In the rows, 128 means zero.
Known rows, with every step that occurs
zala-rurezu: [142 120 130 130 116 119 117 137 130 158 160 109 125 139 175 171 140 128
 131 123 134 135 136 123 120 128 144 134 148 130 107  94 171 131 129 133
 105 116  72 137 141 136 130 111 118 105 123 142  94 110 137 146  90 142
 118 142 150  94 102 127 125 112 113 135 136 132 131  93]
rurezu-zala: [135 137 115 119 112 117 120 144 145 143 154 103 139 138 165 187 135 132
 136 124 128 129 152 130 116 136 145 127 168 135 102 106 173 131 123 142
 104 115  91 137 119 107 120 134 101 101 119 150 106 107 128 135  94 139
 120 125 147  92 122 128 119  95 129 146 139 158 140  95]
vanupef-kita-latok: [127 178 105 155 137 127 133 149 132 111 173 163 126 138 189  91 149 131
 119 134 138 118 116 135 134 139 137 100 131 112  96 137 125 126 108 125
 120 106 134 115 129  21 112 157 133 121 131 135 124 137  99 129 127 134
 116 137 135 153 107 121 112 124 160 113 104 136 121 143]
favani-tirov-lenov-raku-voka: [105 109 145 122 116 122 130 117 146 130  99 117 151 134  80  75 102 120
  98  96 128 132 125 126 131 144 112 135 130 147 156 122 129 127 126 114
  84 139 164 137 111 108 153 151 123 158 107 110 112 137 124 124 149  81
 130  99 118 116 140 142 141 158 121 144 116 117 154 123]
latok-favani-tirov-lenov-raku-voka: [120 120 137 135 121 109 126 115 137 127 104 123 135 100  83 147  99 122
 102 101 139 123 112 125 117 148 102 125 114 144 154 139  99 128 125 113
 102 148 189 124 107 128 144 131 126 176 137 110 116 148 117 144 156  87
 134 102 100 124 161 129 139 150 133 134 127 124 145 130]
kita-latok-favani-tirov-lenov-raku: [159 158 115 147 124 122 133 121 139 104 130 160 137 115  98 165 115 121
 108 123 144 117  72 143 119 148 109 110 110 110 129 156  79 129 118 143
 116 134 193 103 131  97 123 142 140 216 151 108 122 161 114 136 148  92
 136 150  99 138 197 123 134 158 182 135 119 157 127 143]
leku-latok-favani-tirov-lenov-raku-voka: [138 128 127 132 129 122 128 111 143 121 115 125 126 111  75 132 105 123
 121 120 145 122  98 114 116 148  94 120 113 137 137 157 108 120 133 123
 118 146 206 116 121  96 140 164 158 200 145 110 129 169 110 129 168  90
 123  99  97 156 146 131 138 150 131 122 123 118 150 131]
leku-latok-kita: [135 150 104 133 135 155 122 124 142 128 173 140 138 133 148 175 149 133
 158 147 150 117 137 101 117 150 124 108 146 116  85 150 166 121 125 151
 133 113 178 115 130  55 109 164 151 163 123 142 139 158 105 126 121 153
 101  95 117 138  99 114 118  94 116 106 127 146 137 115]
zala-voka-raku-lenov: [138 105 125 102 130 140 132 133 139 156 111  91 131 133 127  75 143 149
 107 111 124 162 161 105 105 113 159 147 127 138 138  92 210 146 119  94
 150 131  97 157 147 207 144  48 136  60 119 101 138 103 117 128 143 125
 133 134 160  91 121 155 123 138  72 144 150 110 128 106]
vigif-dedab: [133 123 137 124 123 116 115 129 145 140 148 110 131 129 168 173 126 138
 132 119 129 133 164 129 132 150 138 123 148 145 102 101 175 123 140 148
  97 113  87 136 144 123 117  84 105 105 115 160  85 109 102 146  96 133
 126 139 141  84 110 138 132  93 142 133 148 139 139 120]
leku-latok-favani-tirov-lenov-raku: [160 139 108 136 128 138 134 108 161 105 135 144 136 119  82 186 113 131
 133 135 142 120  83 122 128 148 105 116 121 116 125 168 111 121 135 144
 125 141 211 110 134 104 126 156 156 245 150 108 128 166 115 126 144  92
 127 129  91 146 165 123 135 142 149 126 132 145 135 126]
zala-dedab: [131 119 134 135 121 113 121 132 140 141 147  98 134 144 167 137 134 134
 132 122 129 132 152 131 109 146 141 128 155 140 116  88 182 128 129 149
  99 121  86 134 133 117 120  85 115  93 114 136 112 111 124 140 103 139
 113 131 155  88 123 131 134 111 133 136 147 141 124 121]
kita-latok-favani: [159 180 115 144 124 118 124 138 117 122 170 158 112 102 168 176 134 132
 139 128 144 117 117 138 106 143 122 106 127 110 101 137 114 137 118 128
 127 116 159 110 124  80 103 127 116 125 164 134 129 138 107 152 121 150
 120 149 119 127 150 115 122 101 168 120 126 148 120 137]
kita-latok-leku: [138 171 111 136 120 128 122 142 109 116 184 167 133 123 170 140 134 127
 140 125 137 119 119 120 114 141 127 114 148 103  97 141 116 136 119 124
 125 108 124 106 133  86  98 137 132 136 163 143 130 143 104 132 128 157
 123 131 129 105 153 109 107 123 184 120 120 165 119 114]
lenov-tirov-favani-latok: [117 119 133 116 131 158 130 112 110 106 114 149 112 128 117  89 133 124
 158 149 117 126 126 138 157 108 135 134 122 112 138 127  90 123 140 153
 154 134 115 128 121 137 121 156 105 127 113 126 147 115 169 107  90 161
 135 122 131 177 110 108 129 101 109 114 127 118 116 150]
latok-favani: [144 152 121 137 123 119 123 128 126 128 162 141 112  91 159 227 129 139
 147 121 133 121 139 124 111 143 126 117 136 125 115 128 131 140 125 120
 125 125 165 126 116 123 112 108 103 123 151 134 115 120 113 158 104 140
 123 123 110 126 139 112 123  88 136 123 143 139 128 119]
voka-raku-lenov-tirov-favani: [108  99 143 107 136 167 148 113 124 129 111 138 123 124  89  81 142 139
 134 148 103 147 154 133 155  81 153 151  88 126 142 123 115 136 126  91
 172 135 107 153 125 217 136  70  94  81 106  93 153  85 145 117 119 142
 137 116 142 120 136 152 125 134  68 117 143  99 125 139]
voka-raku-lenov-tirov-favani-latok: [119  92 139  97 140 181 146 114 118 113  83 134 104 127  86  46 138 137
 138 141 103 142 132 135 156  83 145 150  92 116 153 126 110 129 137 118
 180 144 109 147 130 201 137 110 136  68 121 102 159  99 160 101 127 143
 144 143 137 140 115 135 129 121  70 117 137  99 117 153]
lenov-raku-voka-zala-rurezu: [127  93 167 127 123  90 113 139 121 206 114  71 109 164 160 110 114 113
 102 111 137 129 177 123 132 119 139 150 132 167 141  93 177 118 136 128
  75 125  61 148 130 149 161  95 132  64 129 133  84 122 136 151 139 112
 110 132 160  91  82 160 135 150  95 149 119  94 155  97]
tirov-favani-latok: [130 137 135 116 122 141 131 131 127 107 114 140 109 126 137 120 137 131
 157 128 120 125 131 140 140 120 125 124 138 111 130 123 119 129 139 158
 143 132 145 133 124 122 113 154 125  96 149 146 142 126 152 118 104 167
 136 137 125 186  96 101 131  90 111 120 126 127 111 137]
raku-voka-zala: [108 120 161 125 123 100 121 143 119 160 130  97 125 133 152 132 118 130
 125 107 108 124 183 128 125 135 124 131 144 164 135 105 177 130 137 103
  85 114 109 148 112 100 139 126 103  38 113 150 113 108 114 139 129 131
 113 120 142  77  90 144 128 111 124 140 127 105 144 110]
leku-latok: [140 149 117 121 124 145 129 124 154 125 171 139 130 138 145 145 137 140
 162 132 133 127 142 112 130 142 132 116 149 123  94 133 170 130 137 137
 116 116 159 130 134  70 116 157 129 138 133 129 132 137 110 121 111 142
 110 122 126 130 104 123 121  94 120 118 128 133 138 109]
vanupef-kita-latok-favani-tirov-lenov-raku-voka: [124 160 115 164 141 103 130 137 124 108 113 150 123 118 116  72 116 116
  79 121 149 111  75 130 127 145 104 104  94 128 138 163  64 116 107 116
 120 135 182  99 115  45 134 165 161 183 144 115 116 173  95 138 181  86
 130 111 106 171 146 131 129 179 175 117  95 123 130 170]
tirov-lenov-raku-voka-zala: [104 103 160 125 122  98 129 129 144 167 114 105 143 149 110  91 103 120
 108 112 124 129 168 139 134 131 124 140 135 170 154 127 163 118 131 126
  69 129 140 146 116 149 161 119 117  95 116 119 122 116 115 133 150  80
 123 112 123  96 113 159 136 160 124 148 113 101 144 103]
pinur-tirov-favani-latok: [118 138 128 117 121 129 143 114 130  80 106 141 120 135 124 131 134 127
 187 138 126 131 122 153 147 123 119 138 143  99 122 114 113 138 156 161
 152 131 118 137 137 160 115 142 111  91 126 161 157 139 157 102 102 160
 142 170 116 208 122  85 150  89 116 120 114 140 108 145]
kita-latok: [140 168 121 132 120 131 129 137 131 124 168 151 124 130 163 118 139 131
 137 123 135 126 129 142 123 139 135 113 140 112 100 124 141 133 122 133
 106 109 136 124 130  62 112 137 111 116 138 134 128 130 114 132 116 144
 118 144 138 123 133 124 121 109 152 127 117 145 128 124]
pinur-tirov: [113 141 119 123 115 118 142 111 149 105 153 136 146 138 142 167 130 135
 171 124 135 136 147 137 135 145 133 136 148 118 107 105 155 148 145 124
 112 115 116 143 133 143 124 112  84 107  98 152 136 126 127 125 102 132
 127 157 117 125 144 106 142  96 128 129 121 148 130 117]
raku-lenov-tirov-favani-latok-leku: [107 105 128 114 142 174 131 115 107 105 127 157 112 126 113  95 129 123
 151 153 116 127 115 126 156  89 136 141 119 108 139 151  50 125 133 123
 185 142 109 120 135 192 115 144 162 143 142 121 155 107 160  98 125 164
 147 126 137 157 124 111 112 123 115 104 136 126 110 144]
tirov-lenov-raku-voka: [100 112 142 120 118 119 130 116 143 149 121 125 141 128 104  60 106 121
 111 108 141 137 154 130 121 136 126 136 133 154 145 122 144 123 122 124
  78 137 167 142 108 147 155 122 104 125 119 102 129 123 114 137 143  91
 123  86 117 119 130 144 134 152 109 136 114 107 146 101]

Rows
[140 120 142 139 134 102 126 125 144 139 106 105 129 130  77 159 100 123
 113 127 127 113 115 127 126 143  93 124 115 153 143 164 126 113 144 125
 107 137 178 119 126  95 145 168 168 176 140 126 127 164 111 129 174  83
 121 122 101 125 133 145 141 154 148 132 122 111 146 133] => leku-latok-favani-tirov-lenov-raku-voka-zala
[146 133 120 142 121 123 132 111 148 113 121 143 145 108  90 207 108 129
 116 119 134 124  94 134 125 148 111 123 121 125 146 148 100 130 125 136
 111 142 196 118 124 136 130 129 125 211 134 111 112 142 122 139 132  84
 136 127  90 128 181 122 137 147 152 136 135 147 134 130] => latok-favani-tirov-lenov-raku
[127  81 120  96 137 139 125 133 119 161  83  80 137 145 111  77 150 131
 109 161 114 160 158 110 119  72 172 161 115 137 144  99 159 132 119 115
 192 137  24 150 137 252 143  44 107  91  93 101 150  90 158 113 126 147
 142 121 179 121 131 164 123 149  65 147 156 114 124 126] => rurezu-zala-voka-raku-lenov-tirov-favani
[161 167 110 152 122 114 129 136 129  88 140 157 148 102 112 196 127 130
 119 128 129 117  65 150 112 153 103 102 121 108 115 153  93 132 121 128
 129 120 164 101 131  76 110 165 130 192 139 132 127 146 118 133 131 118
 137 156  99 111 190 111 132 132 199 129 125 164 113 139] => kita-latok-favani-tirov-lenov
[128 131 120 131 116 130 134 126 155 101 130 138 171 128  99 170 124 135
 123 115 109 131 101 140 133 151 117 121 145 127 127 127 136 132 129 123
 106 122 151 130 127 108 126 161 111 177 102 134 118 116 130 116 109 107
 137 130 113  84 155 122 134 127 157 141 130 149 126 115] => favani-tirov-lenov
[102 122 150 114 118 122 125 118 131 160 129 117 112 131 133  59 112 123
 118  97 144 132 175 116 127 135 133 136 133 149 140 107 150 132 125 116
  82 134 156 145 107 114 146 108 103  90 128 107 112 129 113 144 137 117
 114  89 134 135 108 142 130 131  90 133 117 103 160 115] => lenov-raku-voka
[123 143 123 128 135 149 122 132 123 112 120 142 118 120 138 155 147 124
 155 142 134 115 125 128 127 131 117 117 138 105 120 141 114 121 126 177
 161 130 164 120 119 107 104 162 149 120 143 152 146 146 144 120 112 176
 128 113 117 194  90  89 127  89 111 111 125 140 109 143] => tirov-favani-latok-kita
[148 176  93 175 140 113 133 147 131  81 148 170 146 109 136 165 136 130
 103 139 129 109  49 143 128 151 105  90 111 105 108 169  72 121 109 124
 144 117 172  90 132  38 108 178 153 204 138 137 125 153 105 130 144 109
 136 145 102 139 158 111 122 149 207 114 113 156 105 166] => vanupef-kita-latok-favani-tirov-lenov
[166 176 117 151 123 118 124 137 117 100 149 151 123 103 139 200 130 132
 128 119 130 114  87 135 115 150 110 101 123 103 113 138  96 140 125 120
 133 118 164 105 130  45 102 146 134 160 148 142 111 153 118 142 126 142
 128 156 117 123 167 111 127 109 182 124 129 158 129 151] => kita-latok-favani-tirov
[145 123 105 113 116 101 105 149 125 165 133  76 143 144 177 151 141 132
 120 125 137 145 156 106  92 131 157 132 175 139 113  85 201 135 120 147
 123 120  61 138 134 144 127 104 106 117 105 145 114 117 136 129 108 141
 122 124 169 113 117 133 121 119 116 161 146 148 130  91] => rurezu-zala-voka
[122  82 116 102 156 172 127 119 102 133  64 105 117 135  97  49 155 127
 118 158 128 146 133 104 119  89 149 149  98 117 155 123 133 122 121 138
 219 148  91 132 137 223 136  95 163 105 101 111 172 129 159 102 144 154
 137 108 152 170 102 134 126 146  60 118 143 104 108 156] => zala-voka-raku-lenov-tirov-favani-latok-kita
[127 140 124 123 123 138 123 136 105 100 129 154 114 112 146 140 133 126
 161 130 119 118 117 120 125 121 118 125 144  99 128 141  88 127 136 150
 161 131 132 115 126 140  97 152 146 116 171 156 146 136 141 116 114 175
 140 126 116 176 111  86 117 102 142 113 132 147 100 126] => tirov-favani-latok-leku
[ 89 106 149 125 120  88 144 111 146 143 102 104 155 163  99 103  99 118
 132 123 131 133 164 157 139 137 118 151 134 159 146 119 159 128 148 128
  80 126 111 148 127 182 164 115 103  96  91 137 141 131 122 121 152  73
 128 143 112 108 141 144 154 156 128 146 104 117 138 111] => pinur-tirov-lenov-raku-voka-zala
[135 136 113 120 121 139 120 134 114 109 151 148 116 119 158 143 127 133
 151 111 125 120 120 117 121 144 123 124 158 108 119 135 125 130 134 141
 132 126 134 114 129 115 110 166 161 118 163 161 126 139 128 121 118 152
 130 129 115 128 116  93 111  98 149 121 131 156 113 112] => favani-latok-leku
[103 109 131 116 135 167 136 108 139 136 158 134 134 137 120 104 130 136
 133 138 119 138 148 128 155 110 157 140 125 140 124 122 120 133 125  96
 126 128 119 145 132 163 138 117 115 133  93  95 128  79 136 121 110 126
 125 120 152  85 131 148 118 122  97 120 140 112 147 119] => raku-lenov-tirov
[ 97 110 145 118 138 168 139 109 129 125 138 142 131 134 107 108 138 129
 145 158 110 138 146 134 159  88 152 140 107 130 133 132  85 131 125 105
 156 135 119 147 130 185 127  98 102 139 110  86 150  81 151 114 105 151
 136 120 149 143 129 139 125 121  86 112 141 105 134 139] => raku-lenov-tirov-favani
[144 139 149 148 128  87 126 139 115 135  97 118 130 127  94 138 101 116
  91 116 129 112 106 148 118 144  96 120 107 145 149 154  98 119 129 126
 103 130 151 112 122  84 141 148 146 152 144 129 120 158 114 139 182  84
 130 146 112 105 164 147 141 168 183 144 109 128 138 143] => kita-latok-favani-tirov-lenov-raku-voka-zala
[128  77 130  94 144 164 136 118 106 130  63 103 103 135  94   7 143 137
 122 145 115 158 136 117 134  79 154 156  98 123 165 107 137 130 133 121
 200 150  71 145 147 231 144  79 140  88 108  97 168 108 167  99 133 146
 147 144 161 163 107 143 130 143  60 130 144  91 108 154] => zala-voka-raku-lenov-tirov-favani-latok
[119  85 137 102 143 153 135 117 116 148  90 109 127 133 100  45 149 139
 118 150 111 162 158 113 135  78 163 154  97 132 154 105 141 138 122  92
 190 141  70 153 136 252 143  38 102  98  93  86 164  93 152 115 129 145
 140 120 166 144 131 159 127 156  58 133 150  91 118 137] => zala-voka-raku-lenov-tirov-favani
[143  92 152 147 124  77 114 137 121 168  88  76 130 133 106 205 104 111
  88 114 128 120 114 131 119 130 107 139 116 162 157 125 130 115 137 123
  97 137  93 126 133 159 158 123 153 144 137 135  90 139 136 152 158  85
 129 145 125  85 135 151 147 174 144 150 130 113 140 112] => latok-favani-tirov-lenov-raku-voka-zala-rurezu
[151 185 101 171 140 117 129 151 117  90 154 164 118 106 165 171 141 132
 113 129 134 104  70 129 132 150 116  89 114 100 103 152  77 130 112 114
 145 116 162  95 128   7  99 169 149 174 143 146 103 160 105 138 138 134
 125 143 114 146 143 110 119 121 194 111 114 149 120 176] => vanupef-kita-latok-favani-tirov
[122  82 159 131 124  85 117 136 130 193 107  78 136 166 132 103 109 109
  97 120 131 134 155 137 122 121 132 152 132 174 147 108 174 109 132 136
  73 128  67 145 134 176 170 104 133  97 119 128 101 117 134 143 142  83
 120 129 143  83 104 163 141 175 114 154 117  99 140  85] => tirov-lenov-raku-voka-zala-rurezu
[123 104 162 130 123  85 110 153 117 189 130  69 121 145 173 149 126 121
 115 111 119 126 173 124 121 123 135 144 143 169 126  88 187 122 139 110
  90 112  39 148 132 128 149 113 128  41 117 158  89 106 133 151 120 137
 112 134 161  62  71 151 133 124 113 146 127 104 138  93] => raku-voka-zala-rurezu
[112  98 125 105 151 188 140 117 112 116  87 138 116 122  83  78 148 128
 135 153 120 131 127 126 143  94 139 143  93 112 138 144 105 119 125 134
 196 143 130 133 125 192 129 121 158  87 116 115 163 118 153 104 136 153
 135 113 128 145 107 126 124 127  70 105 137 113 116 157] => voka-raku-lenov-tirov-favani-latok-kita
[126 179  95 162 138 126 126 153 111 107 189 177 126 130 197 107 144 126
 122 136 137 112 107 115 131 141 130 101 136  99  93 157  97 125 106 115
 136 104 120  97 134  47 100 162 154 143 158 146 129 149  92 131 135 146
 121 120 127 136 123 109  98 139 188 107 107 158 109 136] => vanupef-kita-latok-leku
[115 123 123 121 131 154 123 117  90  99 132 164 116 114 131 121 131 121
 163 148 114 119 117 120 146 110 128 131 131  99 138 145  62 124 139 147
 172 135 105 111 124 159 109 160 121 158 141 143 148 126 162 109 104 169
 139 110 123 167 127  95 115 114 139 107 132 136 106 144] => lenov-tirov-favani-latok-leku
